Each row was made from one path, in order. Every step used is in the known rows, and no mark comes twice. Write each row's path.
Known rows:
n, y, f: [-12  -1  15 -16  -4  -6  18  -9  -4 -11   7  -8   4  -3   5 -45   1  -2
 -11   0  -7  -9  21   6   3   0  -3]
c, s: [  2  11  -3  13  -8   8  -7  -3  19   1  -9  -8   8   9  -5   2   9 -16
   6 -10   0  -5  35   0   4   0  -2]
q, y, f: [  1   0  -3   8  -6   1   4  -1 -18   9  -5  16   2   3   1   4  -3  14
  -1  -6   2 -17  26  -2  18  -6   3]
y, q: [ -1  11   1   5  -5   7 -16  -6  -5   9  15  -4 -14  11  11  -4   6  -5
   0   6  -7  -6  17  -9   2  -1 -14]
z, y, p: [  6   9  -1  37 -17 -14   3  -3 -10  23  -9  10  15  -7   9   8  -9 -15
  -1  22  19  12  18   6   7  -9 -12]
f, c, p, y, q: [ 16  11  16  21  -7  -9   5  -7  13   5  -1  -2 -17   2  16 -15  15 -34
  -6  -4  -2  14  11   3  -7  12  -5]
s, c: [  3   9  15  12   2  20   3   3  -9  19   9   1  -5   3  13   0  -5 -11
   3  12   2  17  11   3  -9   2   1]
n, y, p: [ -6   6  21   3 -11 -12  13  -3  -9  -3   7   1  16   0   6 -25  -1 -13
   0   8   6  -1   8   7   6 -10  -7]
q, y, p: [  6   8   3  27 -12  -5  -2   5 -23  18  -6  26  13   7   1  22  -4   2
  11   0  15  -9  13   1  23 -15  -1]
z, y, n: [  3   3  10  30 -10  -3   6   1 -10  17  -8   8  11 -12  18  10 -14   0
 -16  12  15  18  20   2   3 -14  -4]
f, y, p: [ 10  -1   3   6 -16  -4   6   7 -19  15  -2   5  22 -14   7  -7 -16  -7
   4   3  26  10  27   6   7   9 -10]
f, c, p: [ 16   9  14  21  -5 -12   7  -5  20   5  -6  -1 -15  -6  16 -11  13 -27
   3 -10   2   9  11  11   0   6  -3]
c, f: [  1  18  -8   8   0  -2   6  -9   7  -8   8  -9   0  -5   3 -12  -2   9
 -23  -2  -8   2   9   0  -2  -1  -6]
n, y: [ -6  -1  20  -4  -4   1  14  -3  -3  -9   8 -10  11  -2   3 -30  -2  -4
  -6   2 -11   0   0   5   2  -6  -2]
q, y, f, c: [  6   4   2  12  -5   4   7  -4 -11  15  -9  15  -5  -4   2   1   2   4
  -1 -13   0 -14  27   3  21  -3   4]
f, c, q: [ 13  11  17  16  -3  13  -5 -11  18  -1  -2   0 -25 -14   6 -13   8 -22
   0 -16   4   7  18   4   4   4  -8]
c, q: [  2   7   8  11  -4   7 -13  -7   6 -15   7   2 -20   1   6 -13  -2  -4
  -2  -5  10  -1  20  -6  -2   2 -15]
q, y, p, c: [  8   6  16  33 -11  -4   1   0 -23  12  -4  27   9  11   0  29  -2  -7
   6   7  13 -12  21  -3  27 -14  -4]
n, y, q: [ -7   8  18  -1  -8   5   3  -8  -5  -2  19 -12   1   5  11 -33   2  -8
  -7   7 -15  -3  12  -2   4  -6 -12]
z, y, p, c: [  8   8  11  46 -16 -11   4  -8 -11  17  -7  11  11  -1   9  14  -6 -26
  -6  28  19   9  27   1  12  -8 -13]
p, c, f: [  6   9  20  22   3   3   8 -16   4 -19  11  -4  -8   5   0   8   3 -16
 -27  11  -7  -5  24  -9   5   0  -9]
q, y: [  6   1   0  19  -6   6   0   5 -16  12  -4  15   7   4  -2  19  -4  13
   5  -5  -1  -7   5  -2  19 -10   4]
s, c, p: [  9  12  18  25  -3  -1   3   5  -2  14  10   2  -9  11  27  -8  -1 -17
   5  14   8  18  19   5 -13   4  -4]
f, y, z: [ 15  -4   8   2 -12  16   8   7 -16  22  -3  -9   6  -9  12 -23 -23   8
   1 -12  13   4  14   6  -4   2 -14]
y, f, c: [  0   3   3 -11   0  -5  10 -12   9   4  -7   1 -18 -12   6 -25  10 -12
  -7 -11   3  -9  32   7   3  10   0]
p, c, q, y: [ 10   2  29  32  -2  11  -6 -11  -4 -16   8  11 -18  11   2  15   1 -18
  -9   6   4 -12  34 -15  16  -3 -13]
q, y, n: [  5   1  15  19  -6   5   1   9 -23  14  -4  24  10  -1   9  24 -10  19
  -4  -9  10  -4  14  -2  20 -20   6]

Write each row's path:
[  4  10  18  17  -3  -3   9   2  -9  10   9   2  -9  15  24 -18   0 -22
  -7  17   9  19  23   1 -22  13  -1] | s, c, p, y, f
[  2  -2  11  -1  -2   9  11   0 -16   5  -3  -3  -4  18   1 -18  -9  -9
 -19  -1   0   5 -16  -5 -26   3  -3] | p, y, z
[ 16  16  18  29  -8  10  -5  -9   8   8  -4  13 -19 -10   7  -2   6 -22
   5 -15  11   3  23   5  14  -2  -9] | f, c, q, y, p
[  9  12  11  49 -19  -8   3  -8  -3  16 -10   8  14   2   7  16  -4 -31
  -4  25  18   7  39   1  12  -8 -15] | z, y, p, c, s
[ -2   3   5   1  -4   5  -3  -5 -16  -1  10  -2  -3  18   1  -9   4 -17
 -19  12  -9   9   0 -15 -17  13  -4] | p, y, q
[  8  -7  16  -1  -8   6   8  12 -21   9   0   4  18 -22  15  -5 -21  10
 -10  -7  22  16  27   3   3   3  -3] | f, y, n
[  1   8   2  -5  -4   1   6 -14  17   4 -11  -3 -13  -7   3 -23  15 -19
  -5 -15   3 -11  48   6   5  10   0] | y, f, c, s
[  7   0   7  15  -8 -27   7   2   1 -13   2   1  -2  19  14 -15   4 -17
 -10   8   6  11   3  -3 -19  12  -3] | c, p, y
[ 16  13  17  25  -5  16  -4  -9  10   5  -4   7 -22 -12   6  -3   4 -17
   1 -19   2   2  20   3  14   1  -6] | f, c, q, y
[  7   9   7  24  -8  12 -15  -3  -6  -7   5  13 -15   5   4  -1  -6   5
   1 -10   8  -6  24  -7  12  -6 -12] | c, q, y
[  6   6   7  17 -11 -24  -1  -1  -2  -8   8  -1  -8  25  20 -17   8 -21
 -10  11   3   7  11  -7 -19  11 -10] | c, p, y, q
[ 12  -3  16  12 -14  -3   8   3 -21   8   1   6  18 -10   6   1 -13 -17
   0   9  25   7  35   2  11   8 -12] | f, y, p, c
[ -6   5  20  -6  -7   0  18 -14   9  -7  -1 -13   1  -8   5 -45   7 -18
  -8  -8  -8  -8  35  10   6   2  -3] | n, y, f, c, s
[  4  12  20  26 -11 -11  -1  -8   0   1  -3  13   7  14   1  16   9 -37
   4  12  22 -10  39  -2  12  -7 -12] | y, p, c, s
[  6  15  19  23  -2  25  -5  -1 -14  13  11  10 -19   6  17  -7  -8  -8
   0   5   9   7  38  -2  -1   2  -8] | s, c, q, y, f
[  6   9  17  24  -8  10 -12   0 -11  -6   4  20 -12   1  12   5  -9   9
  -5 -12  17  -3  30  -7  11 -12 -11] | c, q, y, n
[ 13  -1  19  17 -16  -1   3   0 -20   5   4   7  11 -10   8  -4 -14 -18
  -2   7  28   6  43  -1   9   9 -17] | f, y, p, c, q
[  1   7   6  -5  -2   1   3 -16  11  -3  -4   2 -27 -11   9 -30   9 -14
  -8 -14   7 -10  41   4   2  10  -7] | y, f, c, q
[ 10   6   6  23  -8  16   1   5 -19  25  -6  11  -3  12   6   6 -14  17
   7 -14   3 -15   0   2  12 -20  -5] | q, y, z
[  6   4  21  24  -3   9   0 -12  13 -12  -2  -4  -3  15  -5  16  11 -32
  -6   6  -2 -10  44  -9  12   1  -6] | p, c, s
[ -5   4  23  -8  -5   0  16 -15   6 -12   5  -8  -9 -11  10 -51   4 -14
 -11  -6  -5  -7  30   7   3   2  -7] | n, y, f, c, q
[ -3   5  34  11 -10 -10  15  -8  -9  -8   8   2  12   4   6 -19   1 -25
  -5  15   5  -5  16   4   9  -9  -9] | n, y, p, c
[  8   5   4  17  -8  -5   7  -3  -8  13  -9  16  -7  -1  10  -2   3   1
   0 -11   3 -14  32   4  20  -4   2] | q, y, f, c, p
